(in the rows, 100 means zero)
Known rows, with every step that occurs
zunid/mifof/ripir/kime: 96	115	109	99	107	102	93	94	97	71	105	121	111	119	101	106	79	101	101	81	91	98	94	111	102	109	89	59	80	93	93	106	105	95	80	104	107	91	62	96	87	103	107	110	90	93	120	108	113	105	96	110	126	120	104	105	107	81	101	87
lunek/zunid/mifof/lados: 95	105	94	98	100	109	84	98	107	100	97	104	108	117	110	124	86	116	97	96	91	101	87	130	93	112	86	112	79	90	104	104	103	89	108	91	106	122	93	83	95	93	101	105	107	90	116	99	112	87	121	109	109	124	114	89	102	84	96	88
doluzus/zunid/mifof/losul/kime/ripir: 98	113	82	88	117	98	81	91	104	112	130	121	122	106	92	99	73	89	100	97	111	86	89	120	108	109	88	113	91	102	106	106	91	99	86	106	114	97	53	92	92	94	121	124	90	85	110	109	112	135	106	104	132	119	121	96	70	75	102	103
kime/keboz/mifof/zunid: 93	119	90	108	86	102	106	108	93	88	110	99	114	120	122	122	82	114	94	69	90	92	112	115	88	101	111	102	97	82	103	102	96	99	97	89	98	92	82	81	98	104	117	109	114	107	103	96	110	141	140	98	101	116	95	104	109	108	98	128
losul/kime/ripir: 94	106	83	110	111	98	84	91	97	105	125	114	119	100	100	98	85	86	93	102	106	92	97	112	106	100	88	118	96	103	103	95	96	86	90	99	112	87	78	91	104	105	121	114	91	85	106	108	106	133	106	99	113	115	108	106	74	79	104	111
mifof/losul/kime/keboz: 96	111	80	95	89	107	104	90	97	102	105	105	125	116	87	113	88	109	104	87	97	80	105	114	100	114	105	107	87	103	106	110	84	106	95	107	99	99	76	95	96	103	122	128	99	88	102	92	109	141	130	96	125	121	111	107	84	87	107	108
kime/losul/mifof/keboz/foso: 101	113	93	98	99	104	106	103	115	93	107	92	120	127	109	109	47	98	82	100	108	71	85	105	94	112	106	108	70	85	103	106	100	92	84	105	111	115	87	86	105	121	123	114	100	106	116	101	98	119	109	119	109	117	96	105	105	101	101	124
keboz/mifof/zunid/doluzus: 98	109	97	120	95	94	110	107	111	95	88	105	107	108	125	122	89	108	92	61	106	98	99	126	81	119	95	86	81	96	93	97	113	85	97	81	96	117	85	72	96	101	111	100	99	111	109	104	120	126	121	112	114	107	99	101	91	101	98	102
doluzus/zunid: 86	107	101	85	102	111	103	113	111	91	116	81	88	91	102	90	91	98	108	91	108	103	101	110	90	112	89	101	103	95	101	94	104	97	107	91	97	93	98	101	88	98	103	102	111	103	120	110	113	105	88	99	99	107	104	100	106	86	85	105
lunek/zunid/kime/keboz/foso: 92	104	66	92	97	114	105	99	92	90	101	94	138	101	107	117	67	103	86	88	106	80	106	105	106	113	100	127	82	81	88	93	106	103	110	101	97	95	103	94	112	114	107	126	116	92	113	109	103	112	140	109	98	125	97	107	78	96	102	120
losul/mifof/keboz/foso: 103	111	96	94	93	106	98	110	115	95	106	94	114	125	108	107	43	98	86	92	108	73	93	101	89	109	100	108	74	87	102	101	106	91	86	108	109	114	90	86	99	113	119	108	96	108	118	111	106	113	101	113	107	120	92	99	104	97	101	118
mifof/lados/kime/losul: 97	96	90	121	103	100	108	89	108	101	97	90	98	120	116	120	107	107	96	99	90	105	97	119	99	98	114	96	87	101	101	105	90	93	97	85	107	112	77	95	96	118	99	108	110	92	105	78	86	110	114	114	108	102	99	105	108	92	104	108
losul/mifof/lados/foso: 114	99	93	128	94	106	77	98	112	105	103	78	85	123	100	111	74	109	105	88	96	99	90	108	82	98	89	103	96	85	113	98	109	89	79	93	98	127	87	91	101	109	105	115	89	100	113	90	114	122	107	86	83	118	103	115	116	94	98	99
lados/mifof/keboz: 101	117	95	101	97	106	97	91	122	109	107	90	90	117	106	109	80	110	119	92	90	98	91	93	81	111	118	98	77	98	113	98	93	82	94	108	106	114	79	82	92	122	114	91	99	117	125	110	107	107	96	101	119	116	84	91	102	82	107	109
mifof/keboz: 92	118	101	102	92	102	103	93	108	105	102	92	96	113	108	108	74	106	111	97	101	90	98	100	88	117	110	98	84	102	102	98	99	84	103	111	108	100	84	81	87	114	116	98	99	107	121	106	98	110	103	106	127	117	89	96	109	87	106	106
mifof/keboz/kime: 94	119	124	124	105	106	105	99	103	91	104	102	95	107	111	107	62	113	112	82	97	71	91	112	100	111	116	95	87	107	92	102	111	96	85	104	101	85	77	85	95	117	118	101	95	106	118	107	116	124	110	99	123	112	79	114	107	96	107	104
ripir/kime/keboz/mifof: 99	113	109	107	92	97	102	98	100	66	112	101	106	112	102	111	75	107	90	75	90	100	118	121	96	111	115	94	97	92	99	105	100	102	76	90	91	83	68	89	96	101	127	118	106	84	97	100	120	142	144	105	104	116	95	119	120	103	94	116
foso/lados/kime/ripir/mifof/zunid/doluzus: 111	109	68	119	92	102	117	94	118	94	94	110	108	105	121	121	104	94	94	61	103	107	93	106	80	112	107	79	84	96	79	95	102	97	95	78	97	124	82	84	84	95	103	99	97	108	113	108	112	126	119	117	122	114	104	96	74	87	95	109
doluzus/zunid/kime/losul/mifof/ripir: 89	120	98	98	114	98	100	98	103	112	120	92	114	118	90	108	80	89	104	110	112	89	77	112	94	104	81	104	86	100	111	106	98	84	81	110	114	103	80	98	101	122	110	131	96	95	110	106	102	116	94	93	109	106	109	105	112	82	89	97
zunid/doluzus: 96	103	93	117	101	99	108	100	115	96	84	103	102	91	114	110	101	98	95	78	114	104	97	114	88	127	85	86	77	109	87	91	116	84	105	87	90	119	102	79	99	107	108	104	99	99	111	105	115	111	106	113	121	105	101	99	81	87	99	87
foso/lados/mifof/keboz/kime/ripir: 104	115	95	126	109	104	92	85	113	101	122	120	108	101	107	109	76	101	99	88	97	83	84	95	99	97	121	114	92	101	90	100	103	95	74	105	108	97	66	83	103	126	126	108	92	103	115	113	114	138	118	95	124	108	87	109	88	82	97	122
mifof/keboz/foso/lados: 97	102	83	102	80	116	110	101	123	76	82	97	109	104	111	118	88	105	74	75	103	81	105	93	93	102	112	109	93	91	87	103	104	98	93	111	98	112	108	87	97	118	118	95	91	118	126	109	100	110	110	119	110	107	94	105	118	98	87	118
kime/keboz/mifof/zunid/lunek: 104	110	70	102	101	98	112	110	95	95	99	99	119	109	109	139	76	102	83	73	101	94	96	114	97	125	112	93	99	96	95	98	95	91	91	92	95	94	94	78	100	91	114	108	100	113	117	94	116	140	141	97	125	111	100	102	90	105	108	118
zunid/mifof/keboz/kime/losul: 85	122	107	122	123	104	118	86	104	85	105	97	110	108	113	118	70	109	99	94	100	76	82	122	114	123	114	85	74	101	97	111	99	93	81	97	99	87	67	79	102	126	125	118	98	92	112	93	105	133	127	116	126	105	91	117	99	101	107	105
lados/kime/ripir/mifof/zunid: 106	118	73	102	90	103	106	98	98	96	127	105	109	121	124	111	85	90	109	80	89	105	96	97	86	96	112	89	95	79	93	98	95	108	93	80	105	99	78	96	81	93	98	92	113	99	110	101	96	127	117	101	104	121	95	93	85	88	103	131
lunek/zunid: 84	109	102	95	83	107	101	94	109	100	112	88	109	100	110	117	102	110	108	110	94	102	97	106	88	115	93	113	90	88	101	88	108	89	111	84	106	99	114	84	89	106	103	93	106	94	112	98	111	94	112	104	90	105	102	98	95	91	98	125
keboz/mifof: 92	107	116	110	93	96	93	103	109	80	105	97	91	103	117	114	85	103	92	85	98	105	117	121	92	105	101	106	103	99	105	99	112	92	82	89	91	90	88	82	98	105	120	98	103	94	100	102	114	124	120	104	91	102	87	107	124	106	93	110
kime/zunid/mifof/ripir: 86	112	88	116	118	104	90	87	91	91	93	111	128	110	116	118	73	96	102	94	102	100	94	109	104	103	69	83	89	89	104	99	104	82	89	106	105	103	79	87	95	119	115	123	96	114	116	105	94	100	97	101	136	123	104	94	99	89	110	86
zunid/kime: 87	109	78	98	107	103	100	96	95	106	99	93	100	89	106	114	96	88	106	82	108	99	102	107	108	110	96	107	92	108	98	93	112	90	105	105	94	87	104	92	105	108	106	107	97	80	119	120	104	110	118	106	100	110	89	100	86	84	104	78
zunid/mifof: 88	113	92	95	112	108	95	98	107	81	96	105	105	93	114	113	91	100	98	84	104	107	103	114	106	119	84	82	84	100	107	94	105	88	105	98	86	96	91	81	94	101	115	111	99	91	111	109	116	113	110	115	116	114	98	87	86	90	107	78
keboz/mifof/losul/kime: 97	108	111	98	91	97	91	96	109	100	105	107	105	125	97	116	82	108	103	83	96	82	106	130	97	106	101	106	94	109	115	117	97	100	69	101	106	99	67	90	91	94	122	102	83	90	104	99	116	133	108	106	110	107	105	110	105	96	103	103
lados/mifof: 100	103	89	101	98	109	97	97	122	94	106	93	92	104	111	109	107	107	113	87	87	113	99	94	86	103	102	94	83	93	114	94	104	89	93	90	94	113	95	90	104	119	107	89	106	106	117	108	114	109	93	96	91	103	87	94	90	83	99	108
keboz/kime/zunid/doluzus: 96	100	92	147	116	99	115	95	104	85	83	101	115	92	124	115	75	98	99	68	110	92	88	121	98	121	84	79	81	97	83	95	123	86	82	72	94	115	94	82	105	115	123	114	90	109	117	108	120	119	116	111	127	109	99	115	73	100	107	92
lados/kime/zunid/mifof/losul: 99	111	84	99	100	99	99	83	106	102	95	109	113	120	115	130	81	99	109	82	97	100	100	109	103	110	102	78	85	92	106	107	97	106	87	96	104	120	69	87	78	105	116	115	94	98	112	98	99	112	112	115	138	114	105	83	83	92	120	96
zunid/kime/losul/mifof/keboz/foso: 99	114	84	95	106	104	104	101	110	101	107	90	121	123	105	113	45	92	86	95	111	68	85	107	100	114	106	113	69	89	102	105	102	89	85	111	111	108	85	87	107	120	122	119	95	96	121	111	99	120	116	121	108	120	92	104	97	98	103	112
kime/lados/mifof/losul: 106	110	94	93	86	98	97	89	116	112	112	120	102	117	106	123	99	103	107	94	95	108	90	95	90	103	117	106	76	83	108	116	100	111	90	90	105	135	69	91	91	111	118	100	111	94	117	91	100	107	98	93	123	95	100	96	94	86	98	113
keboz/foso/lados/kime: 104	90	84	112	80	117	101	99	125	81	82	95	97	103	116	120	115	104	85	70	95	101	123	93	95	86	112	93	102	102	93	92	100	98	99	97	95	111	98	99	86	115	99	96	92	117	113	106	103	106	97	124	100	101	89	98	101	97	100	112

Rows
99	111	79	101	91	110	103	106	111	101	112	97	101	119	124	119	102	114	111	71	84	101	93	94	82	95	106	90	85	78	111	98	98	94	102	86	106	113	94	88	99	112	100	84	106	117	123	104	109	117	99	95	92	107	91	91	86	90	102	122
lados/mifof/zunid
107	104	102	131	103	102	84	84	96	85	110	102	97	105	101	108	77	98	103	87	100	111	98	92	98	97	91	82	95	72	96	99	110	93	80	89	97	106	57	96	89	115	116	122	91	104	125	86	101	109	92	90	116	116	101	133	112	98	100	105
mifof/ripir/kime/lados/foso
97	105	108	106	97	99	104	99	97	77	115	119	104	100	104	104	92	90	89	88	101	116	96	103	104	104	101	87	81	79	92	112	107	100	93	76	101	103	73	98	91	99	125	108	103	77	121	95	105	104	98	107	125	109	104	121	104	93	90	101
ripir/kime/lados
109	95	89	133	97	108	80	93	104	97	95	80	83	112	110	112	79	114	106	84	94	101	101	107	88	101	92	103	99	84	104	95	110	94	90	93	95	119	89	91	100	110	97	107	98	108	117	86	102	110	111	88	90	118	99	115	117	95	100	99
mifof/lados/foso
91	105	97	111	92	100	108	94	118	102	89	97	110	93	111	118	103	107	102	92	109	103	91	117	82	133	85	97	72	100	88	85	116	81	112	80	99	119	107	75	93	104	104	102	100	99	112	102	123	97	113	115	112	107	107	100	74	87	98	106
lunek/zunid/doluzus
95	105	101	100	96	100	96	95	99	107	108	121	114	108	97	116	94	95	96	97	108	98	94	116	106	100	94	113	84	92	107	119	97	99	92	90	107	115	65	94	91	97	130	114	94	84	114	90	102	115	95	103	136	107	113	114	93	92	98	96
mifof/losul/kime/lados
111	96	98	114	90	104	83	105	119	114	102	97	86	131	105	115	96	107	104	88	90	105	100	115	83	84	102	99	91	109	113	98	94	86	92	90	109	128	80	99	87	102	97	105	96	96	102	99	111	107	95	104	103	114	98	90	106	85	105	92
losul/mifof/lados/kime
87	118	86	95	103	99	109	94	114	113	124	81	115	110	92	121	91	89	100	111	106	93	74	114	98	115	94	109	76	98	117	103	100	81	84	91	107	103	102	86	103	116	122	125	88	67	106	104	113	127	124	111	85	100	107	103	86	91	96	109
lunek/zunid/kime/losul/mifof
114	104	70	123	101	106	80	79	98	106	118	83	96	112	103	114	65	98	114	94	94	105	89	108	88	106	98	120	99	77	97	97	109	100	81	89	98	111	82	93	97	99	95	108	102	87	119	96	102	111	134	88	86	133	103	116	101	86	95	110
lunek/zunid/kime/ripir/mifof/lados/foso
104	107	81	127	86	101	114	101	117	94	79	103	109	107	118	132	106	115	87	50	100	98	111	118	81	110	109	84	87	102	89	95	100	87	100	85	93	123	80	74	90	107	113	113	95	118	104	104	121	136	135	116	123	111	101	101	89	103	99	106
foso/lados/kime/keboz/mifof/zunid/doluzus
104	105	93	92	93	106	92	93	118	108	107	105	102	124	94	114	96	109	116	85	90	87	92	114	93	105	102	100	82	104	120	114	93	99	76	101	108	114	71	96	94	104	114	96	84	96	114	102	116	125	90	100	109	106	105	100	84	83	109	103
lados/mifof/losul/kime
101	123	119	118	101	109	114	97	105	80	111	98	93	112	110	105	54	105	118	83	94	79	88	110	95	117	120	87	87	100	90	109	112	106	72	95	94	85	74	90	88	105	116	94	99	98	117	108	115	126	114	100	117	116	77	117	110	95	101	108
ripir/mifof/keboz/kime
97	94	81	102	81	118	107	106	122	66	81	100	110	94	114	118	104	101	68	71	103	89	112	95	97	97	101	107	96	88	86	101	111	103	95	99	91	110	120	93	103	116	113	95	94	110	120	105	104	111	112	116	92	96	95	107	111	99	84	117
keboz/foso/lados
98	107	53	95	98	116	103	103	107	101	96	97	110	105	117	129	100	103	98	56	94	89	97	96	99	93	110	107	85	85	100	102	105	95	97	101	101	108	103	92	109	115	103	97	94	109	133	125	108	118	117	109	89	112	89	97	80	89	98	101
keboz/foso/lados/mifof/zunid/kime
99	106	94	109	91	111	91	88	121	95	94	107	104	111	106	119	114	109	103	90	89	104	96	88	83	88	97	97	93	96	104	101	101	87	86	110	104	118	90	94	100	130	103	96	95	123	118	105	102	100	84	90	108	98	94	98	117	80	89	107
foso/lados/mifof/ripir
105	103	98	104	90	100	87	113	113	106	105	100	97	131	100	111	82	106	94	95	99	96	82	123	82	96	89	116	83	97	111	109	104	90	88	92	109	131	100	94	102	99	111	107	100	85	107	99	113	110	108	95	95	111	109	97	116	84	89	91
losul/mifof/lados
104	102	106	146	108	109	90	91	99	87	107	94	90	91	109	111	77	103	105	83	105	101	99	98	105	99	95	96	100	77	98	96	119	95	84	81	85	101	68	90	97	119	118	120	94	103	119	86	112	123	105	87	106	108	91	135	102	108	102	104
keboz/kime/lados/foso
97	107	95	97	95	108	99	104	106	88	96	97	114	118	117	108	52	104	87	89	105	76	102	101	95	111	105	109	78	87	93	98	106	98	100	108	107	105	92	87	100	115	110	100	107	117	124	107	95	103	105	115	113	119	87	102	105	98	104	120
mifof/keboz/foso
84	113	94	82	118	115	96	108	111	83	107	93	97	86	106	100	85	99	105	84	109	107	100	119	101	124	79	84	91	97	108	94	100	90	107	96	88	95	85	91	87	95	110	114	103	97	118	118	123	109	98	113	116	116	107	87	91	85	95	79
doluzus/zunid/mifof
111	114	69	106	112	99	116	106	93	89	117	110	117	108	112	127	66	86	92	76	102	93	75	106	103	124	113	85	94	92	80	101	102	105	78	83	95	90	92	88	97	82	106	95	100	103	125	98	114	136	130	94	123	109	96	107	75	94	108	122
keboz/kime/ripir/mifof/zunid/lunek
105	104	87	97	98	112	96	102	117	91	100	96	108	120	117	110	56	108	95	85	97	82	97	95	88	107	109	107	74	82	101	99	103	93	93	105	106	117	83	88	104	121	109	95	107	124	128	110	102	102	96	111	108	119	83	98	99	94	105	124
lados/mifof/keboz/foso
96	102	80	85	115	105	109	115	108	96	105	86	97	87	94	112	85	89	95	89	116	105	87	109	97	135	94	92	103	107	94	90	101	90	99	94	92	96	106	94	94	87	102	101	99	111	132	106	118	110	100	99	124	102	105	99	89	87	98	99
doluzus/zunid/lunek
85	118	106	99	104	105	86	87	101	99	102	112	124	111	109	121	86	108	106	109	99	98	92	112	95	109	73	96	83	92	103	94	104	82	104	109	108	100	83	83	89	113	101	114	101	107	112	103	107	89	99	102	122	118	107	90	101	84	103	97
lunek/zunid/mifof/ripir
110	112	100	89	85	96	98	90	114	101	115	124	101	123	101	121	94	106	107	86	89	107	86	96	91	104	120	92	74	80	104	121	100	116	79	88	107	132	58	95	87	106	119	97	105	86	122	92	106	108	98	99	127	100	102	104	97	84	96	114
ripir/kime/lados/mifof/losul
100	108	85	101	101	92	83	85	100	115	126	123	122	113	97	104	82	89	97	100	105	84	92	111	104	101	98	119	91	102	101	105	95	100	84	105	116	98	67	91	97	103	120	115	91	83	106	101	102	136	108	98	125	111	112	103	75	77	105	116
mifof/losul/kime/ripir
84	110	80	84	114	109	102	108	100	104	111	82	91	82	98	100	91	89	113	81	113	99	99	112	102	115	92	109	100	106	99	94	108	91	106	102	97	84	98	101	98	101	102	110	101	88	125	128	111	107	107	103	100	115	96	98	91	80	92	79
doluzus/zunid/kime
102	99	112	115	93	97	84	106	104	91	97	103	91	124	116	117	79	112	89	86	92	102	104	136	86	96	101	122	97	97	104	111	109	94	86	89	102	115	86	86	104	97	109	97	111	93	105	95	107	109	124	98	97	111	98	108	136	95	86	98
keboz/mifof/lados
110	110	82	103	97	100	101	87	107	88	128	103	100	108	111	100	85	78	108	99	96	119	103	98	91	102	110	95	99	92	91	93	98	108	84	82	93	95	76	100	83	93	104	97	111	81	101	104	99	120	113	104	106	117	92	97	89	82	100	121
lados/kime/ripir/mifof
106	104	80	126	103	106	85	85	109	115	110	69	96	122	94	123	75	106	109	98	97	95	78	115	89	105	93	115	89	83	113	100	105	85	79	91	105	121	86	88	104	116	103	124	88	88	115	89	111	119	128	94	80	119	107	118	104	95	98	103
lunek/zunid/kime/losul/mifof/lados/foso
94	117	98	73	101	104	97	99	111	99	109	109	102	110	101	113	81	102	108	85	106	94	94	116	97	125	97	89	86	97	104	110	100	113	98	104	97	112	72	91	78	94	110	110	104	92	117	104	112	111	104	105	130	108	111	85	95	83	98	91
doluzus/zunid/mifof/losul
